Every row comes from one small tree of marks. Brackets hold a mark, then the marks that hang from it, in the order of their numbers. Every link used is in the known rows. Which tree was each row made from?
Known rows
{Z_835 {Z_235 Z_380}}: [  3   0 -10  -6  10  -5  14  -1   9  -8 -14  -5  -3 -41   1   3   4  -1
   0]
{Z_471 Z_350 {Z_913 Z_882}}: [  5   6  -1 -13   1  14  -3   8  -3  -3 -17 -24  14  25 -14  -9  -3  -8
 -11]
{Z_835 {Z_235 {Z_380 {Z_883 {Z_913 Z_882}}}}}: [ -8  13 -18 -16  10  24   5  13  -1  -2 -10 -22  14 -27  -4   5  16 -18
 -13]
{Z_913 {Z_882 Z_656}}: [ 16  -1   9  -9   4  12   0  -9   2   7  12  -4  10  14   3   0 -29  -4
   6]
{Z_835 {Z_235 {Z_380 {Z_883 {Z_913 {Z_882 {Z_656 Z_471}}}}}}}: [  1   8 -18 -34   4  17   7  14   1  -4  11 -11   2   1   3  10 -16 -13
   6]
{Z_380 {Z_883 Z_835}}: [ -8   6  -9   6 -18  15  -9   7  -5 -13   2   7   4   8  -5   0  21  -7
 -10]
{Z_471 Z_350 {Z_913 {Z_882 Z_656}}}: [ 21   5   5 -18  -4  11   2   2   6  -2 -10 -17  10  41 -13  -2 -21 -12
  -2]
{Z_883 Z_380 {Z_835 Z_235} {Z_913 Z_882}}: [-22  22 -19  -6   3  21  -4  -3  -2  -2  -5 -26  10 -25  21 -10  28 -15
  -2]
{Z_380 Z_883}: [ -1   6  -4   0 -10  14  -3  12  -3  -5   0   5  -1  13 -10   3  10  -3
  -6]
{Z_656 {Z_471 Z_350 Z_913} Z_882}: [-10   6 -10 -24 -13   5  -2  27 -12 -25 -12   0 -12  54 -16  -6 -21   4
  -7]
{Z_235 Z_380 Z_835}: [  3 -21 -22   3  11 -10   7  -9  11 -18   5   3   0 -19   0   3  -6  -8
  -9]
{Z_882 Z_656}: [ 16   0   6  -4  -5  -3   4  -5   9   2   7   7  -3  15   1   7 -17  -4
   9]
{Z_656 {Z_471 Z_913} Z_882}: [-11   6  -8 -13 -13   5  -2  13 -11 -12   4   1 -15  41  -8  -1 -22  13
  -3]
{Z_835 Z_235 {Z_883 Z_380 {Z_913 {Z_882 {Z_656 Z_471}}}}}: [ -9  23 -14 -37   2  17  -2   5  -7  -3  16 -11 -14  10  13   0 -10 -14
  25]
{Z_471 Z_350 Z_656 Z_913}: [  3   4  -1  -5  -7   7   5  16  10 -10 -33  -5   9  26 -19  -1   6 -10
 -14]
{Z_883 Z_380 {Z_835 Z_235} {Z_913 {Z_882 {Z_656 Z_471}}}}: [-14  18 -19 -22  -3  14  -1  -2  -1  -4  17 -15  -2   3  27  -4  -5 -10
  17]
{Z_656 {Z_471 Z_350 {Z_913 Z_882}}}: [ -3   2  -7 -26   2  10  -4  11 -10  -6  -3 -20   4  40  -7  -8 -18   0
  -1]
{Z_913 Z_882}: [  0  -1   4  -4   9  15  -3  -4  -6   6   4 -12  13  -2   4  -6 -10   0
  -2]
{Z_835 Z_235}: [  3  14   4 -13  -4  -4   7   2   0  -1  -5   0  -7 -26  -3   4  12   2
   5]
{Z_235 Z_380 {Z_835 {Z_883 {Z_913 {Z_882 {Z_656 Z_471}}}}}}: [  0 -15 -28 -30  10   2  -4  -4   1 -15  31   1  -2  12   4  11 -32 -21
   7]

Which tree is each row?
[-13   7 -21  -6  11  10   1  -4   3  -5  -8 -23  20 -46  13  -1  17 -16
 -12]
{Z_883 {Z_835 {Z_235 Z_380}} {Z_913 Z_882}}
[ 11  -5   3 -32   3   8  -3   9  -6 -10   9  -2   4  40   2  -4 -43  -4
  14]
{Z_913 {Z_882 {Z_656 {Z_471 Z_350}}}}
[ -7  -6 -24  16  -4  13  -2   4   3 -21  -8   3   9  -6   0  -1  14 -11
 -17]
{Z_235 {Z_380 {Z_883 Z_835}}}
[  6 -11 -25 -12   5  16   2   1  12 -10  17  -7  13  10  -4  11 -13 -27
 -13]
{Z_235 {Z_380 {Z_883 {Z_913 {Z_882 Z_656}}}} Z_835}
[ 10  -6   5 -20   4   8  -2  -3  -4   3  27  -1   1  28  11   0 -44   6
  17]
{Z_913 {Z_882 {Z_656 Z_471}}}
[  4   4   3  -8   3  21   2  11   3  -4 -29 -17  21  25 -14  -7  -7 -11
 -16]
{Z_471 Z_350 Z_656 {Z_913 Z_882}}
[ 12   3  -2 -16 -11  -6   5  -1   7   3  18   1 -15  42  -3   9 -25   5
  15]
{Z_882 {Z_656 {Z_471 Z_913}}}
[ -2   2 -11 -25  -8  -4  -1  17  -3 -12  -7  -7  -9  41 -11  -2  -7   2
   2]
{Z_656 {Z_471 Z_350 Z_913}}
[ -7  21  -9 -36 -17  20  -6  13  -9  -4  23  -2   4  11   5   9   2 -12
   6]
{Z_380 {Z_883 {Z_835 Z_235} {Z_913 {Z_882 {Z_656 Z_471}}}}}
[-19  12 -15  -3  -9  30 -15  10 -11  -2   6 -13  22   7   2  -2  23 -19
 -17]
{Z_380 {Z_883 Z_835 {Z_913 Z_882}}}
[-23  23 -23  -4  -6   6   0   2   3  -8  -8 -14  -3 -24  17  -5  39 -15
  -1]
{Z_883 Z_380 {Z_835 Z_235} Z_913}
[-19  27 -14 -21   8  23  -4   5  -9  -1  -7 -22  -3 -20   6  -7  21 -20
   6]
{Z_835 Z_235 {Z_883 Z_380 {Z_913 Z_882}}}
[ 13   3  -5 -28 -14  -7   3  12   6 -12   1   0 -12  56 -11   5 -24  -3
  11]
{Z_882 {Z_656 {Z_471 Z_350 Z_913}}}
[-26  11 -28  10  -3  10  -6  -2   4  -7  -4 -15   3   2  21  -9  28 -17
  -4]
{Z_883 Z_380 Z_835 Z_913}
[ -9   9 -17 -32 -15  23 -14  23 -11 -18  11  -3  12  49   0   2  -8 -21
  -2]
{Z_380 {Z_883 Z_835 {Z_913 {Z_882 {Z_656 {Z_471 Z_350}}}}}}
[ -8  21  -8 -11  -3   8   1   2  -2 -12 -10  -1 -19 -19   0  -6  20  -8
  12]
{Z_835 Z_235 {Z_883 Z_380}}
[ -8  -1 -21  -2  -2   3  -6  -6   1 -21   9   8 -18   5  -2  -5   9 -14
   4]
{Z_235 {Z_835 {Z_883 Z_380}}}
[ -1  24  -5 -23 -17  22  -4   8  -2   0   9  -6  13  -3   0   9  16 -21
  -4]
{Z_380 {Z_883 {Z_835 Z_235} {Z_913 {Z_882 Z_656}}}}
[  0   7 -16 -39  10   7   3   5  -2  -6  12  -7  -4 -10   5  10 -21 -16
  15]
{Z_835 {Z_235 Z_380} {Z_883 {Z_913 {Z_882 {Z_656 Z_471}}}}}
[-25   9 -24   8   6  23 -10  -4  -4  -1   2 -25  16  -2  24 -15  17 -18
  -6]
{Z_883 Z_380 Z_835 {Z_913 Z_882}}
[-16   7 -25  -3   2  -5   6   0   9 -10 -12 -11   7 -43   9   6  29 -17
 -10]
{Z_883 {Z_835 {Z_235 Z_380}} Z_913}
[-16  25  -9 -18 -13  26  -9  13 -11  -1   0 -13  15 -17  -1   3  35 -17
 -13]
{Z_380 {Z_883 {Z_835 Z_235} {Z_913 Z_882}}}
[-11 -10 -34  -9   6  -5  -2   0   6 -19   5   2  -3 -15  -7  10  12 -26
 -10]
{Z_235 Z_380 {Z_835 {Z_883 Z_913}}}
[ -3   8  -1  -7 -12  15   2  27   1 -22 -37   1   6  36 -23  -4 -10  -7
 -23]
{Z_471 Z_350 {Z_656 Z_882} Z_913}
[-11   0  -7 -25  -7   5  -5  28 -17 -30  -7  10  -8  38  -7  -8 -29   4
  -3]
{Z_656 {Z_471 Z_350} Z_882}
[ -4  11 -10  -8 -15  27 -11   5  -2   0  14  -7  19  22   3   5   5 -22
  -9]
{Z_380 {Z_883 Z_835 {Z_913 {Z_882 Z_656}}}}
